What can hang from each mark:
D: E T
U: D R T
R: D E N P T
T: E U
E: P T U
P: D R T U
N: D E P T U

Every row comes from one small tree of marks. Brackets hold a mark, then the marks that hang from it, in alphabetical order. Every link used is in the known rows. Which tree was each row made from?
Known rows:
(D (E P (U (R N))) T): [-32   1  16  -1   6   7   3   6 -10  -6   1  -4  10   2 -10   1  40   5
   5   7  -4  -2   4  -4 -32   4  15  22   1  10 -14  -5  -3]
(P (U (R D T))): [  7 -10 -21  14  -3  -1   3  -2  -2   0   2   4  -4   3   7   2 -20 -15
  13  -4  -6  -5   1  -4  -4   2   3  -3  11 -11   2   1 -18]
(U D R (T E)): [ 35 -24   5   1 -13 -12   5  -6   0 -10  -1  21   9  12 -12  -6 -14  29
   0 -14 -13  10  -8   6  17   8   7  10   2 -10  -1   5  10]
(E P (T (U D (R N)))): [ -2 -14   1   1  -2   5   4   4   5   6 -10  15   5   3 -14  -6  26  15
  24  -3 -12  -2   5   0 -30   0   5  -2  -1  -9  -9  -9   1]
(R D P (T E U)): [ 15  -4  -6   7 -10   5  -1   9  33   4  -2  11 -11  -8   0   6  -8 -10
  30  11  12 -15 -11   2 -13  -1   5 -15  -1 -10  13  -7  -5]
(P (D E) (U T)): [  4  15  -8  -4  -5  -6   1  -2   3 -10   4  -5  -3  12   9   8 -32  -1
  -9  -9   8  14 -14 -21   5   2  -2  15   7   8   0   5   3]
(P (D E)): [ 10  25  -5  -2  -7   0  -5  -2  -9  -5   3  -1  -1   3   7  -5 -30   1
  -8   4   3   4 -14 -14  14  -5  -5   4   6  13   4   7  10]
(R D): [ 13   3 -12  11  -8   7  -2  -2 -18   7   2   7  -5  -2   4 -17 -18  -3
   0   7  -2 -13  -1   0  12  -5  -3 -10   7  -2   7   2   0]
(N D P (T E)): [  5  -3  18 -13   9  -8  -7  -3  14   0  -2   1  -2 -14   1  -5  28 -10
 -17   3   1   7  -4  36  14  -6 -13 -18 -10   9   5   3   3]
(U (D E)): [ 14   5  -2   1  -9   0  -3  -2 -18  -8   3   8   1   4   1 -16 -19  15
  -6   4  -9   2  -5   3  12   3  -2   3  10   7   3   6   1]
(R (D E T) P): [ -4   5  -1   2  -4   7  -6   2  -4  -9   7  14  -7 -10   5  -8  21 -11
   1  15   8  -9  -5   7 -29   7   3   1  14  10   9   0 -13]
(D (E (P (R N)) U) T): [-43  18  15  -4   7  11   0   9   3  -5   5 -19   5  -1  -7   7  28   4
   2   9   4   0  -2 -20 -19  -2  14  19  -4  10 -14  -2   5]
(E (P R T)): [ -9  25 -11  -9  -1   3   0  -3  -1   2   1 -31   2   0  -1   8 -21   3
 -10  -7  14   1  -6 -28  37 -14   0   1 -18  -4  -6   7  30]
(D T): [  8  19  -3   2 -10   5  -8   0 -21  -1   5  -9   6   0   2 -13   5   7
  -8   9   4  -9  11   2  11  -4  -8   2   2   7   3   6  -1]
(E P U): [-23  18  -1  -3   3  12   4   1 -32  11  -3 -13   2   8  -6  -7  -1   7
   2   7  16 -14  11  -7  17 -12   3  -2 -13  -1  -4  -3  30]
(U R T): [ 27 -11  -8   5 -12  -6   2  -6 -20  -2   2   7   8   7  -5  -9 -13  17
  -8 -11   1  -1   7   3  12   5  -5  12   7  -8   1   6   3]
(U R): [ 23   3 -10   6 -11  -2  -1  -5 -23   2   2   3   9   5  -2 -10 -21   9
  -3  -3  -3  -5   6   0  20  -1  -7   1   5  -5   4   7   7]
(P D U): [  5  29 -16   1  -5   0   0  -3  -2   2   2 -10  -1  11  12   6 -45 -12
   0  -3   6   4  -8 -26  24  -9  -7  -7   3   2   2   4  10]
(U D (R N T)): [ 23 -26 -11  21  -9  -1   0  -4  -2  -3   1  16   1  -1  -2  -7  -8   1
  13  -4 -19  -5   4  -1  -7  10   7   3  16 -12  -6   0 -20]
(N T): [ 11  11  -7   6  -5   1  -5  -3 -17   4   1 -11   0  -3   2 -13   2   1
 -14   4   5  -8   7  11  24  -8 -12  -4   0   3   4   3  -2]
(T (U (D (E P)) (R N))): [  4 -15   8  -4  -6  -2   2   7  11  -4  -2  19   6   0 -10  -3   5  15
  18  -1 -17   5  -5  -2 -21   9   8   9   9   1  -6  -3 -11]
(E (P D (R N) T) U): [-31  21  -6  -1   7   7   7   0  20   5  -3 -27  -4   6  -2  23 -19 -14
   2  -9   9   6 -16 -52  14 -14  16   4 -17  -3 -18  -3  27]
(R (N D) (T U)): [ 11  -7  -2  14  -4   4  -6   7  18  11  -1   2  -6 -10   4  -5   1 -11
  18   9 -10  -7  10   7 -16  -2  -7 -10   6  -2   2  -6 -36]
(N E (U D R)): [ 16 -23   6   2   5 -13   0  -2 -10  -1  -1  17   2   1   6  -4  -6   6
 -10  -7 -21  12   8  21   5  12  -7 -10  10   0   4   2 -30]
(T U): [ 18  17  -8   2 -16   2  -4   6  -4  10   0  -5   3   3   1  -8 -23  11
   6   7   6  -9   8  -3  17  -8 -13  -8   0   0   9   1  -1]
(E (U (R D P) T)): [  3 -27 -11  12  -3   2  12  -4 -13   4  -1  26  -4   6  -9   2   6  -3
   9  -8  10  -8   6   0 -22   9  11   4   7 -16   0  -7   0]
(U D (R E P T)): [ 21 -29 -13  15  -5  -1   4  -7   1  -8   1  20  -1  -6  -4   8  -2  -4
  21  -3  -3  -9  -8   6 -18  14  10   6  12 -18   6  -2  -5]
(D (T (E P (U R)))): [-20  11  16 -13   3   3   5   4  -8  -3  -3  -7  15  10 -16   4  28  18
   7   4   3  -1   3   0   2  -7  14   9 -17   3  -8  -1  26]
(U D (R P)): [ 24 -14 -13   6 -10  -3   3  -8 -13  -4   1  26   3   3  -4  -5 -13   3
   7  -6   0  -3   2   3   3   8   0  -7  11 -12   4   3   7]
(N E): [  9  10   3   2   4  -1  -5  -3 -16   4   1 -10   0   0  10 -12 -19   4
 -16   5  -1  -5   6   9  22  -5 -13  -1  -1   3   9   4  13]
(U R (T E)): [ 31 -10   4   1 -12  -8   2  -4   0  -6   0   4  11   9  -8  -4 -16  23
  -4 -10  -1   3  -6   4  18   3   1  13  -3  -8   2   6  16]

Write each row's tree:
[-28  12  11  -7  17   6   4   0 -25  10  -4 -17  -1   6   0  -4   5   6
  -9   7   9  -8  11   5  13 -10   1   1 -15   2  -2  -4  32]	(N (E P U))
[ -5 -32  10  14  10   1   8  -2   5   0  -2  16 -10   5   0   3   9  -2
  -1  -4  -1  -3   7   4 -25  15  10   9   7 -11  -3 -13   1]	(R (N (E (U D T))) P)
[ -9  -7  18 -14  20 -14  -7   0  14   6   2  -1  -7 -18  15   7  11 -17
 -25  -4  -3  18   6  26   5   4 -20 -24   0  10   8   5 -26]	(N D E (P R) U)
[ -3 -39   2  11   2  -1  10  -3   1   5  -2  23  -3  -1  -6  -2  24 -10
   2  -9  -3  -6   4   4 -33  13  11   5  10 -10  -6  -7  -9]	(E (U (R D (N P)) T))
[ 11 -23   5   7  -5  -7  -1   1  -7  -9   2  16   9  -2  -3   3  23   8
   5  -2 -22   5  -1  14 -19  17   4   2  13   2   5   0 -43]	(N (U (D T) (R E)))
[ -3  -4   2 -12  -4  -3   5  -4  -6 -11   3   5   0   3  -8  -2  -4  27
  -8 -11   2  12 -10  -8  11   6   9  19   2   1  -8   7  13]	(U (D (E (P R))) T)
[ -9  17 -11  -2  -2   8  -1  -2  -7   3   2 -19  -1  -5  -1   2  -9   2
   4   1  15  -8   1 -12  24  -9   1   1  -7  -7  -3   6  15]	(E (P (R T)))
[ -9   1 -16   9   1   6  -1   1   9  -7   4   1 -16  -6  13   8 -13 -29
  13   8  12  -8 -10  -5 -25   6   5  -3  11  -3   9  -3 -14]	(R (D E) (P U) T)
[-14  26 -11  -8   2   4   1  -3  -4   1  -2 -34  -1   7   6   9 -24 -10
  -7  -5  14  -1  -2 -25  28 -13  -2  -3 -18  -3  -3   1  26]	(E (P T U))
[  0  11 -20  10  -4   4  -1   0   1   1   2 -12  -9  -1  11  10 -21 -24
  11   3  22 -13   5 -10   1   0  -4  -8   3 -11   7  -3   4]	(R (P U) T)
[-10  -9  -1   8  -2   5   6   1 -19   0   2   8  -5   8  -3  -9   1  10
  -4   3   2  -5  -2   1 -13   3   9  14   5   4   0  -4  -5]	(R (D (E (U T))))
[  9 -20  -9  10  -4  -3   7  -4   5  -8   2  10  -4   6   2  12 -13  -4
  11  -9   6  -2 -11  -6 -13  15   6   7   9 -16   8  -5   2]	(R E (P (U D T)))
[  8   0  18 -18   5  -9  -6   6  32   6  -5   2  -1 -13  -2   0  29  -4
  -5   5   1   9  -1  34   6  -6 -15 -21 -11  10   8  -1  -9]	(N D P (T E U))
[ -5  26  -9 -13  -6   2   0   5  19   7  -1 -29   3   0  -3  13 -21   8
   1  -6  14   2  -3 -28  30 -14  -3  -2 -20  -4  -3   3  18]	(E (P R (T U)))
[-17  21 -11 -10   7   1   4  -5  -8   1  -7  -7   4  12  -1  10  -2  -6
   8 -10   8   7  -5 -20  -4 -12   1  -2  -9  -4  -8   0  27]	(E (P D (U R)) T)
[  2   6  17  -9   9  -4  -8   7   9   6   1   0   1  -6   7  -7  21   6
  -8  10 -13   8  17  27  -8  -2 -15  -6   0  15   7  -1 -27]	(N (D (T U)) E)
[  5  11   9 -23   1 -12  -4   6  53   2  -1 -16   2  -8   0  18 -10  -2
  -5  -7   3  19 -13  -2  21  -9  -9 -17 -21   3   2   5   7]	(N D (P R (T E U)))
[ -3  -7  -3  12  -1   7   6   0 -20   3  -1   2   3   9  -6  -4 -11  12
  10   4  -8  -8  -4  -2   4   0  10   2   0  -5   2  -4   9]	(R (E (U D)))
[ 25   4   3  -3 -16  -3  -2   7  16   2  -3   8   5   9  -5  -6 -26  24
  14   3  -9   2  -7   0  22  -4  -1 -10  -4  -2   6   0   7]	(T E (U D))
[-11  22  12  -1  -3   6   0   7  -6   0   1 -14   9  11  -6  -3   9  15
   1  12   4  -6   3  -1  11  -9   5   3 -12   7  -1  -1  16]	(D (T (E U)))
[  1  14   3 -14   3  -5  -6  -5   6  -7   1   0  -7  -9   7   2  11 -12
 -23   1  11  10 -11   8   4  -2 -10   1   4  18   3   7   2]	(N (P (D E)) T)
[  0 -22  -9  15  -1   0   9  -3   7  -1  -3   8  -2   8  -6  13  -7 -10
  10  -9  -4  -1   0 -19 -15   8  15   0   0 -15 -10  -9   2]	(E (U D (R N (P T))))
[ -5 -24  15   1   4  -9  -5   3  13  -7   0  12 -10 -17   8  -2  38 -16
 -16   1  -9   9  -2  26 -24  16  -6 -11  12  14   1  -3 -46]	(R (N P T (U (D E))))
[-12  -4  16  -8  18  -1  -4   4  30   8  -6 -15  -6 -11   7   5   9 -10
  -4   2 -11   6   2   4  -8  -6  -5  -6 -15   5  -3  -9  -8]	(R (N D (E (P (T U)))))
[-10  -8  16 -18  22 -15  -5  -3  10  -6   3   3   3  -7  11   6  30 -16
 -19  -5 -12  20  13  30 -17   8 -13  -5   4  12   2   4 -17]	(N (D T) E (P (U R)))
[  8 -16   8   0  11 -11  -4  -6  20  -4  -1 -11  -1  -9  10   7   1 -17
 -22  -9  -8   6   0   2  -3   7  -7   4  -4  -1  -2   2   7]	(U (R (N E (P T))))
[  0   4 -13   8  -5   4  -4   1   5  -4   7  -3  -8  -8   5  -1 -17  -4
   3   4  -1  -2 -13  -7   1   0   4   5  10   1   2   7 -14]	(P (R (D E) T))
[-28  11  14 -15  18  -1   6  -2  -8  -1  -3   0   5   8  -3  11  25   5
  -6  -1  -1   9   6  -3  -7  -4  10  14  -6  10 -10  -2  16]	(N (E (P (D T)) (U R)))
[  1  -3   5  -9  10  -4  -7  -6  -5   6  -1   3  -6 -16   3 -11  31 -14
 -22   2   4   2  10  35   9  -3 -18 -18  -1   9   4   3 -11]	(N D P T)
[ -9   7  -1   3  -4   7   2   1 -25   1   1   5   4  11  -6 -10  13  17
   0   6  -5  -3  16   0   3  -1   6   0   2   5  -6  -1  -4]	(E (U (D T)))
[-28  -2   9 -15  30  -3   1  -5  -8   2  -7  -7   2   1   3   2  23  -5
  -5  -6  -8  12   9  21 -16  -7  -8  -6 -12   1  -4  -4  11]	(N D (E (P (U R)) T))
[-26  -6   6  14   3  14   0   8   4  -4   4  10  -9  -6   1   0  34 -20
  12  17   3 -12  -4  -5 -53   8  15   5  12   7  -1 -11 -18]	(R (D (E U) T) N P)
[ 23  -6  -5  12 -14  -1  -2   7  10   7   0   5   9   1  -3  -4 -15   5
  15   0 -11  -6   5  -7  -6   2  -6   1   8  -6   2  -1 -16]	(T (U (R N)))
[-11  -1   1   1   3   5  -2   8  30  11  -1  -5  -5 -15  -2   7   8  -9
  20   2  -2  -1   3  -5 -10  -5   1  -7  -2  -5  -6  -4 -22]	(E (P (R (N D) (T U))))
[-10  22   0 -11  -1   4  -3  -2 -11  -6   0 -26   0  -1   2  -2  -9   2
 -15   3  11   0  -8 -12  18  -8   0  10 -15   9  -2   4  23]	(D (E (P T)))
